What can hang from each mark
rasase: kagez ripevar
kagez: disim favok rasase seni
disim: tibi
favok: kagez matos tibi
matos: favok
seni: ripevar
tibi: disim favok
ripevar: favok seni

(in the rows, 128 means zero)
Known rows, with every way that one mark hangs from another
[matos favok]: [115 108 168 115 148 113 105 102  98 160 140 124 113 117 168 119  96 112
 132 118 165]
[disim tibi]: [118 131 183 117 116  90 108 109 112 149 136 139 122 102 149 125 100 108
 131 115 156]
[favok matos [tibi disim]]: [ 80 133 151 118 111 105 123 101 115  96 131 119 149 111 170 118 126 125
 116 109 145]
[matos [favok kagez tibi]]: [ 91 136 170 111 124 132 103 112 114 153 140 138 137 122 184 117 116 127
 123 135 171]
[favok [kagez disim rasase] matos tibi]: [ 90 173 137 106  86 128 114 144 136 129 133 117 154 118 137 135 117 119
 118 120 152]
[tibi favok]: [108 114 150 116 134 109 108  82  90 137 130 146 108 115 175 138 107 119
 128 112 145]
[ripevar [favok matos]]: [129 138 172 118 123 122 108 101 122 159 130 113 131 114 153 130 102 113
 123  92 163]
[disim [tibi [favok [kagez seni] matos]]]: [ 90 147 171 115 101  97 106 101 113 146 119 160 127 106 165 132 115 117
 115 119 162]
[seni ripevar]: [125 115 166 110 139 100 100  97 110  56 155 109 110 128 121 139 102 111
 130 108 150]
[kagez rasase]: [133 134 123 111 123 104 112 113 116 153 138 126 114 117 126 143  81 102
 139 110 137]
[favok matos]: [ 99 147 158 120 121 105 113 103 111 109 134 122 130 111 147 129 102 106
 125 109 155]
[tibi disim [favok matos]]: [ 78 100 148 118 138  97 122  67  76  78 116 136 119 115 178 115 123 119
 115  94 134]
[kagez [disim tibi] [rasase [ripevar favok]] seni]: [168 122 118 101  98  97 107 158 143 191 149 102  94 116  94 170  91 113
 134 106 163]
[ripevar favok seni]: [153 104 165 122 134 151 106  98 142 167 145 136 117 110 168 139  90 121
 130  92 154]
[kagez favok]: [138 106 156 111 133 109 110 120  93 181 136 118 125 106 144 157  92 119
 134 112 133]
[favok [kagez seni] matos [tibi disim]]: [ 63 157 149 116  91 122 118 117 119  53 135 144 157 123 159 135 139 138
 107 125 156]
[tibi disim [favok kagez matos]]: [ 60 119 156 116 131 109 119  70  75  44 114 150 130 122 175 112 134 121
 109 104 136]
[tibi disim [favok [kagez rasase seni] matos]]: [ 75 123 123 112 118 107 120  85  89  76 114 154 123 125 155 133 121 122
 111 105 135]
[seni [ripevar favok]]: [146 115 178 109 140 114  97  97 120 101 151  99 112 128 125 139 102 116
 127  94 158]
[seni [ripevar [favok [kagez rasase] matos tibi]]]: [124 150 160 103 112 124  99 110 146 126 139 102 137 131 128 136 110 118
 116 101 160]
[ripevar favok]: [145 124 175 116 130 126 105 102 116 157 140 122 122 119 153 136 100 117
 130  99 159]
[rasase [kagez favok] [ripevar seni]]: [114  93 103 107 135 142 110 103 139 168 159 112  93 114 123 175 110 117
 138 128 143]

Rows
[136 112 139 108  96 116 114 165 116 195 143  95 136 103 136 181 108 142
 122 113 146]	[kagez disim [favok matos tibi] seni]
[148 126 102 107 107 102 114 143 123 229 128 114 123 107 113 182  74 115
 129 107 135]	[kagez [favok matos] rasase seni]
[ 98 178 105 108  97 113 110 128 135  86 139 133 123 129 111 158 105 107
 122 127 164]	[favok [kagez [rasase ripevar] seni] matos]
[114 146 162 106 105 112 107 137 114 123 137 133 127 117 115 133 101 108
 129 117 148]	[favok [kagez [disim tibi] rasase]]
[143 124 169 102 129 123  96 115 123  91 149  98 117 135 106 141 103 115
 124  95 154]	[seni [ripevar [favok [kagez disim rasase]]]]
[100  98 163 113 139 112 113 100 102 150 137 122 127 117 185 110 115 128
 125 118 156]	[matos [favok [tibi disim]]]
[105  87 129 104 119 127 110 109 118 146 154 106 116 123 114 176 127 142
 125 122 137]	[rasase [kagez [favok [tibi disim]] [seni ripevar]]]
[ 96 137 181 113 113 100 104  94 103 144 123 161 122 108 170 124 113 114
 121 119 155]	[disim [tibi [favok kagez]]]
[142 118 118 101 103 110 119 160 124 246 127  83 139 100 125 160  90 119
 128 101 127]	[kagez disim [favok matos tibi] rasase]
[157 113 126 102  94  90 114 171 124 252 127  97 120  95  98 176  79 115
 127 100 138]	[kagez [disim tibi] [favok matos] rasase seni]
[148 105 139 104 112 110 102 137 124 167 153 107 124 116 130 185 104 142
 125 120 145]	[kagez [favok tibi] [seni ripevar]]
[118 122 158 106 120 116 103 137 113 170 138 131 115 120 136 133  97 115
 127 123 168]	[matos [favok [kagez [disim tibi] rasase seni]]]
[ 76 147 155 115 120 119 108  85  96 104 120 152 128 118 174 128 120 116
 115 116 153]	[tibi [favok kagez matos]]
[114  93 135 103 119 127 107 129 116 148 154  83 109 118  87 181 117 129
 126 112 146]	[rasase [kagez disim [favok matos] [seni ripevar]]]
[151 124 110 102  99  87 110 157 134 155 152 108  93 115  90 171  91 109
 137 117 157]	[kagez [disim tibi] [rasase ripevar] seni]
[102 118 192 109 132 117 101 122  98 140 137 128 122 116 156 112 109 115
 125 123 171]	[matos [favok [kagez [disim tibi]]]]
[ 91 156 159 114 100 126 109 138 108  55 144 129 135 122 124 149 118 123
 117 120 165]	[favok [kagez disim seni] matos]
[156 105 121  99 110 112 115 161 117 247 137  89 129 105 124 166  89 124
 135 107 121]	[kagez disim [favok tibi] rasase]
[ 85 147 179 114 108  97 107  94 109 147 116 156 129 104 170 119 115 111
 115 115 158]	[disim [tibi [favok kagez matos]]]
[ 98 110 105 113 133 144 109  90 145 107 165 124  89 121 126 158 117 113
 138 130 155]	[rasase kagez [ripevar seni]]
[141 145 107 106 120 106 110 114 140 168 136 104 108 122 120 146  88  98
 134 103 154]	[kagez [rasase [ripevar [favok matos]]]]
[168  87  95  99 129 116 114 153 127 203 147  89  98 107 106 176  78 109
 140 103 125]	[kagez disim favok [rasase [ripevar seni]]]
[102 109 128 100 117 109 112 127 124 183 146  82 105 107 100 162 124 112
 130 121 153]	[rasase [kagez [disim tibi] [favok matos]] ripevar]
[132 105 178 108 115  92 113 147 102 203 127  94 132  90 130 143  99 114
 125  99 141]	[kagez [disim tibi] [favok matos]]
[103 161 130 109  95 122 111 144 120  95 138 126 131 123 108 154 103 113
 121 115 156]	[favok [kagez disim rasase seni] matos]
